What can hang from each mark
vigok: tupup
safif: pumo
redi: vigok
sukom: pumo vigok
tupup: pumo tetul vigok
fotim: pumo
pumo: fotim safif sokerev sukom tupup
sokerev: pumo tetul
tetul: sokerev tupup

Each row was made from one small tree. The marks that hang from a mark follow it in brackets, in alphabetical order. Every link used is in the known rows. Write each row's tree.
In the rows, 128 means zero.
Known rows
redi(vigok(tupup(pumo(sukom) tetul))): [156 139 122 125  90 127 134  85 128  93 136 186  98 151 170 172 103 139
 125 114 100 104 127 101 129 145 131 121  90 127  46 123  63 131 139 116
 147 101 121  84 136 144 113]
vigok(tupup(pumo(safif) tetul(sokerev))): [118 130  94 102  94 121  78  99 162  91 162 215  94 151 161 167  86 124
 114  98 123 106 100  57 112 132 126 150 177 138  77 132  72 113 171  98
 109 108 118 132 169 195 113]
tupup(pumo): [114 124 114 101 114 138 100 115 131 114 122 151 144 142 140 149 117 151
 105 101 120 142 161 116 126 136 141 129 153 131 114 141 120 134 137 111
 126 117 102 118 142 113 126]
pumo(sokerev): [131 116 111 136 125 112 129 119 118 109 157 146 126 111 116 126 138 120
 113 131 112 127 102 138 134 103 150 133 156 115 104 112 104 117 157 156
 129 146 120 142 123 132 152]
sukom(pumo(fotim sokerev(tetul) tupup)): [108 156 128  91  99 111  62  83  99  69 235 128 136 128 126 129 149  94
 131  84 107 112 133 118 109 103 184  75 142  93  41 105 102 116 196 132
 112  78 123 185 132 111 186]
tetul(sokerev tupup): [118 120  73 134 129 126 117 176 139 129 127 167 115 133  80 154 132 129
 130 134 120  95 126  90 115  97  84 138 146 120 134 124 151 134 186 111
 138 129  92 146 118 159 142]
fotim(pumo): [129 143 109 118 106 115 129 135 145 132 116 114 141 131 117 149 115 152
 117 137 138 122 139 115 114 117 124 102 123 132 115 119 152 138 136 119
 116 145 142 133 114 119 138]
safif(pumo(sukom)): [120 120 118  91  98 156 133 119 177 141 168 134 113 141 165 140 118 116
 166  97 112 128 130 118 134 108 122 114  89 115  98 123 137 120 156 155
 152 121 155 143 135 120 172]
safif(pumo): [129 130 125 103 111 137 100 128 154 151 145 131 138 142 145 118 114 113
 140  99 130 140 162 122 137 111 131 104 117 113 114 136 150 115 136 149
 125 139 128 139 145 143 151]
sokerev(tetul(tupup)): [127 149  81 143 107 118  89 156 125 101 151 135 129 146 113 148 157 116
 120 164 136  95 153  88 111  98  91 105 118 100 129  94 126 152 171  95
 119 115 100 136 147 136 119]
safif(pumo(fotim sukom)): [105 123 140  74 107 168 123  90 161 125 184 147 126 147 150 131 112 130
 167  77 121 118 109 121 122 110 156  95 105 112  67 108 132 109 166 177
 150 105 173 171 116 127 189]
pumo(tupup): [107 139 105 125 138 114 106 106 111 128 154 116 119 147 119 144 114  96
 161 111 135 138 150 127 117 133 144 114 106 135  93 138 119 125 138 120
 114 105 130 146 130 125 111]
sokerev(pumo(fotim sukom) tetul): [ 98 121 113  83  82 159 128  81 154  82 198 136 135 123 150 130 155 119
 127  97 142 108 115  98  89 102 139  94 118  92  99 113  92 118 158 136
 146 108 163 164 115 114 199]
vigok(tupup(tetul(sokerev))): [162 125  99 141  93  88 125 131 135 110 137 192 112 131 119 136 103 122
 143 128 127  91  80  91 117 114  95 145 151 132 103 119  85 119 134 102
 108 121 124 124 135 200 134]
redi(vigok(tupup(pumo(sokerev) tetul))): [169 126 105 137  94  91 115  80 103  85 147 204 116 144 128 156 107 129
  88 115  99 115 132 112 130 123 163 123 146 114  46 113  57 119 148 133
 131 136  84  91 151 174 116]
fotim(pumo(sukom)): [121 131 104 103 100 126 146 123 156 128 140 115 118 129 147 168 123 151
 141 132 110 114 111 104 114 120 115 107  96 148  92 112 134 148 149 138
 138 133 167 140 103  99 158]
redi(vigok): [151 136 134 146 132 154 131 127 121 141 105 136 115 124 110 127 119 118
 124 112 128 119 149 147 143 131 150 114  95 124 119 145 140 125 136 142
 146 126 116 115 116 136 110]
sukom(pumo(sokerev tupup)): [113 135 117 108 126 116  98 110 126  99 201 116 128 124 129 144 143 104
 132  90  91 153 152 138 137 113 156 108 115 120  72 136 114 108 173 143
 133 116 115 148 124 120 162]
sokerev(pumo(safif) tetul): [ 98 149 105 103  89 149  93  90 183  88 185 125 115 132 177 128 145  92
  96 118 171 124 148  80 107 112 129 109 133 108 138 146  96 110 158 107
 119 135 141 158 160 140 140]
tupup(pumo(sokerev) tetul): [122 120  82 107 110  99 113 105 132  72 168 195 131 131 127 124 130 134
  87 115 101 113 114  93 130 133 159 130 177 137  74 109  69 105 158 121
 113 145  89 124 159 137 162]
vigok(tupup): [141 121 139 139 113 107 129 108 109 117 130 140 127 135 141 154 111 134
 143 146 124 136 124 136 112 121 113 138 123 118 111 120 103 151 121 132
 122 125 145 110 138 154 105]
sokerev(tetul(tupup(pumo(sukom) vigok))): [127 127  58  90  93 122 103 117 161  97 153 172 116 175 146 218 129 161
 110 160 117  86 168  51 121 104  78 113 111 138  86 104  96 174 212  80
 153 101  66 110 154 103 157]
sokerev(pumo(fotim)): [ 94 124 132  86 109 153 136  86 135  98 155 133 169 130 122 115 132 128
 105  93 142 134 135 115  97 123 155 101 129 107 118 139 123 106 123 143
 140 140 144 155 121 145 172]
tupup(vigok): [154 126 122 106 127 109 134 122 148 143 106 148 122 142 121 157 116 149
 119 143 138 121 140 122 137 127 118 136 109 155 110 140 116 138 147 112
 141 142  93 109 122 139 140]
sukom(pumo(safif sokerev tupup)): [ 87 152 133  94 139 134  76  93 145  94 226 108  91 135 163 151 136  77
 131  83  94 151 143 119 134 123 181 114 121 136  60 137 122  99 198 153
 140 109 133 175 145 125 139]
vigok(tupup(pumo(sukom))): [124 110 120 113 101 127 137  92 129 105 146 150 112 150 176 201 100 161
 142 120  99 138 122 112 111 128 117 135 126 124  77 118  84 160 143 135
 144  88 140 104 133 119 119]
pumo(tupup(vigok)): [128 143 102 107 138  92 111 104 128 139 134 131 112 167 110 167  94 117
 144 138 147 125 157 117 129 130 130 129  87 155  79 153 114 134 148 106
 129 117  97 128 120 138 128]
pumo(fotim tupup): [ 91 149 134 107 131 124  96  84  94 106 171 133 131 155 106 133 100 110
 161  94 134 123 136 127  93 131 178 106 116 123  69 125 122 115 143 138
 113  91 146 173 111 134 133]
sukom(vigok): [146 149 107 121 118 119 116 108 115 113 113 102 111 133 141 139 131 154
 136 149 122 113 135 145 148 130 102 119 126 160 110 116 110 130 140 122
 123 142 122 111 107 120 114]

Which tree is each row?
[105 149 149  84 102 127  86  47 136  58 190 191 116 176 174 152  85 131
 113 109 120 112 108  70  89 163 176 126 151 141  37 100  72 107 150 123
 112  96 145 144 162 181 106] -> vigok(tupup(pumo(fotim safif) tetul))
[161 149 122 134  97 110 117  90 117 105 115 179 124 158 144 158  95 139
 102 111 121 121 158 105 131 146 140 115 118 128  72 132  85 129 120 106
 127 118  98  77 155 177  94] -> redi(vigok(tupup(pumo tetul)))
[140 159 142  97 108 118  98  77 131  77 197 102  89 126 194 175 136 140
 119 135  86 148 115 141 154 114 131 122 143 147  59 110  92 125 189 166
 139 150 136 125 128 156 118] -> sukom(pumo(safif sokerev) vigok(tupup))
[152 137 115 120 102 111 149  88 109  95 136 108  90 141 184 185 120 160
 173 165  94 118  95 148 130 117  78 136 104 156  70  96  79 151 140 144
 139 124 162  90  91 126 109] -> pumo(sukom(vigok(tupup)))
[116 114  60  90 102 108 113 107 168 145 133 159 123 148  85 173 104 107
 130  94 163 124 165  95 119 100 109 130 113 144 102 187 105 108 171 102
 135 146  85 146 119 168 185] -> tetul(sokerev(pumo(tupup(vigok))))
[109 144  92 116 115 112 128 105 136  96 187 149  90 162 138 134 122  94
 175 127 111 101 112  98 116 150 124 117  71 149  58 119  78 111 137 118
 133  92 148 147 114 127 144] -> pumo(sukom tupup(tetul))
[134 105  75 110  65 125 157 113 182  97 170 185 113 124 140 156 122 115
 143 113 119 103  88  72 109 112  70 139 119 119  92 130  58 108 139 128
 141 138 143 127 129 185 180] -> vigok(tupup(tetul(sokerev(pumo(sukom)))))
[ 98 153 164  79 126 141  90  92 120 107 189 107 138 150 128 140 133 108
 149  73 110 144 160 133 114 138 173  80 102 129  66 138 153 103 152 132
 137  80 140 166 113 120 156] -> sukom(pumo(fotim tupup))
[142 137  68 104 119  59 116  99 123  96 182 178 105 159  92 138 110 100
 127 145 126  95 125 104 132 127 143 133 104 156  32 124  55 103 163 110
 126 142  83 134 132 163 164] -> pumo(sokerev tupup(tetul vigok))
[180 150 133 161 104 107 136 107 111 117 117 166 105 146 131 131 113 110
 126 140 124 102 135 119 131 135 126 120  94 123  83 123  91 123 109 126
 132 132 122  89 133 187  99] -> redi(vigok(tupup(tetul)))
[101 142 128  72 131 114  84  79 169 111 212 126  90 151 152 181 118  97
 121 102 107 136 151 109 150 133 168 125 107 161  51 157 111 103 212 140
 156 124  97 156 145 141 150] -> sukom(pumo(safif sokerev tupup(vigok)))
[ 60 145 105  98 121 151 101  72 169 104 193 110 108 161 151 145 111  74
 127  95 156 153 167  95 106 138 163 111  97 126  99 168 113 100 152 139
 132 126 157 172 143 146 124] -> sokerev(pumo(safif tupup))
[114 130  98 114 108 131 106  93 158  69 236 146  67 114 178 157 139  96
 132 130 118  99  69  87 121  94 153 142 149 106  82  92  64 125 212 152
 141  99 151 176 141 104 158] -> pumo(safif sokerev(tetul) sukom)
[132 133  86  95 118  92 131  94 157 113 172 161  85 171 129 161 106 104
 171 147 123  89 122  94 135 149 113 132  50 178  40 134  71 113 158 101
 147 108 116 125 117 136 159] -> pumo(sukom tupup(tetul vigok))
[119 162 116 101 112 114  92 121 143 109 181 126 128 154 142 115 141  90
 140 101 110 132 160 110 141 160 127  91  82 156  74 146 120  96 135  94
 125 107 119 135 141 142 147] -> sukom(pumo(tupup(tetul)))
[101 130 125  91 110 144  90  66 139  51 252 161  75 120 170 144 133 105
 130 112 115  77  53  92 104  97 186 128 155 104  48  75  67 117 217 165
 136  92 169 208 125 111 174] -> pumo(fotim safif sokerev(tetul) sukom)
[119 115  60  81  92 152 149 116 174 109 139 126  96 108 143 160 144 146
 139 109 125 111 104 120 136 101  69 126 132 147 117 149  97 115 171 132
 158 157 139 128  89 127 188] -> tetul(sokerev(pumo(sukom(vigok))))
[114 154  81 107 118 122 122  87 114 101 166  91  81 161 151 173 118 130
 190 138 110 111 121 149 132 132 113 118  83 169  52 122  93 132 160 131
 141  99 152 131  80  93 126] -> pumo(sukom(vigok) tupup)
[ 96  95 129  76 120 149 117  69 125  63 186 174 127 133 137 163 121 154
 117  85  82 115  85 119 102 110 181 133 165 115  42  92  82 126 187 174
 142 108 129 157 107  98 186] -> tupup(pumo(fotim sokerev sukom))
[163 128  95 130  86 112  98 116 131 112 107 211 114 135 117 162  87 132
 116  95 117  98 129  93 125 125 125 135 155 121  87 142  85 121 153 100
 121 117  76  99 153 187 116] -> redi(vigok(tupup(pumo tetul(sokerev))))
[122 110  74  72 109 103 115  88 159 129 200 153  99 161 136 181  98 102
 170 105 114 122 141 116 138  89 143 126  77 134  23 132  93 117 204 168
 158 128 114 158 130 127 198] -> safif(pumo(sokerev sukom tupup(vigok)))
[112  91  93 101 121 127 140  97 139  89 177 160 112 122 151 167 124 142
 119 105  82 128  97 115 124 110 148 138 156 126  67 115  78 135 182 158
 152 119 116 130 126  91 168] -> tupup(pumo(sokerev sukom))
[107 164  53 133  88 101  74 120 156  74 207 142 105 144 132 173 134 119
  88 164 130  90 131  52 101  81 130  95 148 113  83  77 124 145 227 122
 115 144 122 187 150 139 137] -> fotim(pumo(safif sokerev(tetul(tupup))))
[153 135 137 135 110 128 117  93 108 126 102 155 126 142 144 179  92 147
 111 107 119 136 167 133 120 130 149 123 125 113  94 142 109 149 135 130
 135 112  98  83 148 149  81] -> redi(vigok(tupup(pumo)))
[ 84 138 104 124 143 115  88  81 128  93 213 140  84 137 132 149 109  79
 141 112 123 131 122 117 116 121 183 136 136 125  63 129  95 106 186 159
 119 114 135 182 133 136 119] -> pumo(safif sokerev tupup)
[142 118 103  72 100  97  80  74 116  74 174 193 137 148 123 170 116 153
  83 110 130  96 127  86 109  92 182 116 182 114  57  98  71 136 199 110
 124 113  65 144 145 124 184] -> tupup(pumo(fotim sokerev(tetul)) vigok)
[ 94 164  81  85  99 114  76  64 180 102 195 130  94 165 160 176 110  75
 122 121 187 120 185  64 111 121 146 110  98 133  90 167  80 121 182  92
 125 119 109 159 165 146 145] -> sokerev(pumo(safif tupup(vigok)) tetul)
[107 135 131  76 112 132 106  93 127  76 152 187 152 159 127 114 116 145
 104  97 118 104 122  90 107 152 172 105 153 141  71 102 100 105 135 110
 118 115 112 139 141 142 155] -> tupup(pumo(fotim) tetul)
[ 56 137 119  73 126 191  97  76 156  66 195 165 103 177 160 185 114 142
 118 105  95 109 124  63  88 138 161 116 127 143  56  96 119 132 218 149
 164  82 145 169 126 119 134] -> tetul(tupup(pumo(fotim safif sukom)))
[ 76 122  94 100 105 144 143  86 158 110 181 108 118 148 142 155 130  97
 157  97 128 144 147 113 104 128 127 116  77 128  91 158  98 109 143 142
 150 118 156 146 110 114 164] -> sokerev(pumo(sukom tupup))
[145 110  91 107  89  97 101 125 134  99 133 216 125 137 132 158  93 138
 118 112 116 110 109  75 122 123 106 149 181 130  88 129  77 124 142  87
 104 110  93 107 160 180 129] -> vigok(tupup(pumo tetul(sokerev)))
[ 85 173 106 114 117 118  84  92 152 119 178 110  99 163 138 169  91  98
 143 119 141 134 151  94  99 136 165  96  99 152  79 145 135 123 165 124
 107 120 169 179 132 127 103] -> fotim(pumo(safif tupup))
[129 114  80 110 102 103  83 105 119  76 169 165 142 117 145 144 136 133
  87 114 121 116 134  98 126  85 156 124 193  99 100 102  75 140 187 112
 109 115  83 138 162 105 154] -> tupup(pumo(sokerev(tetul)))
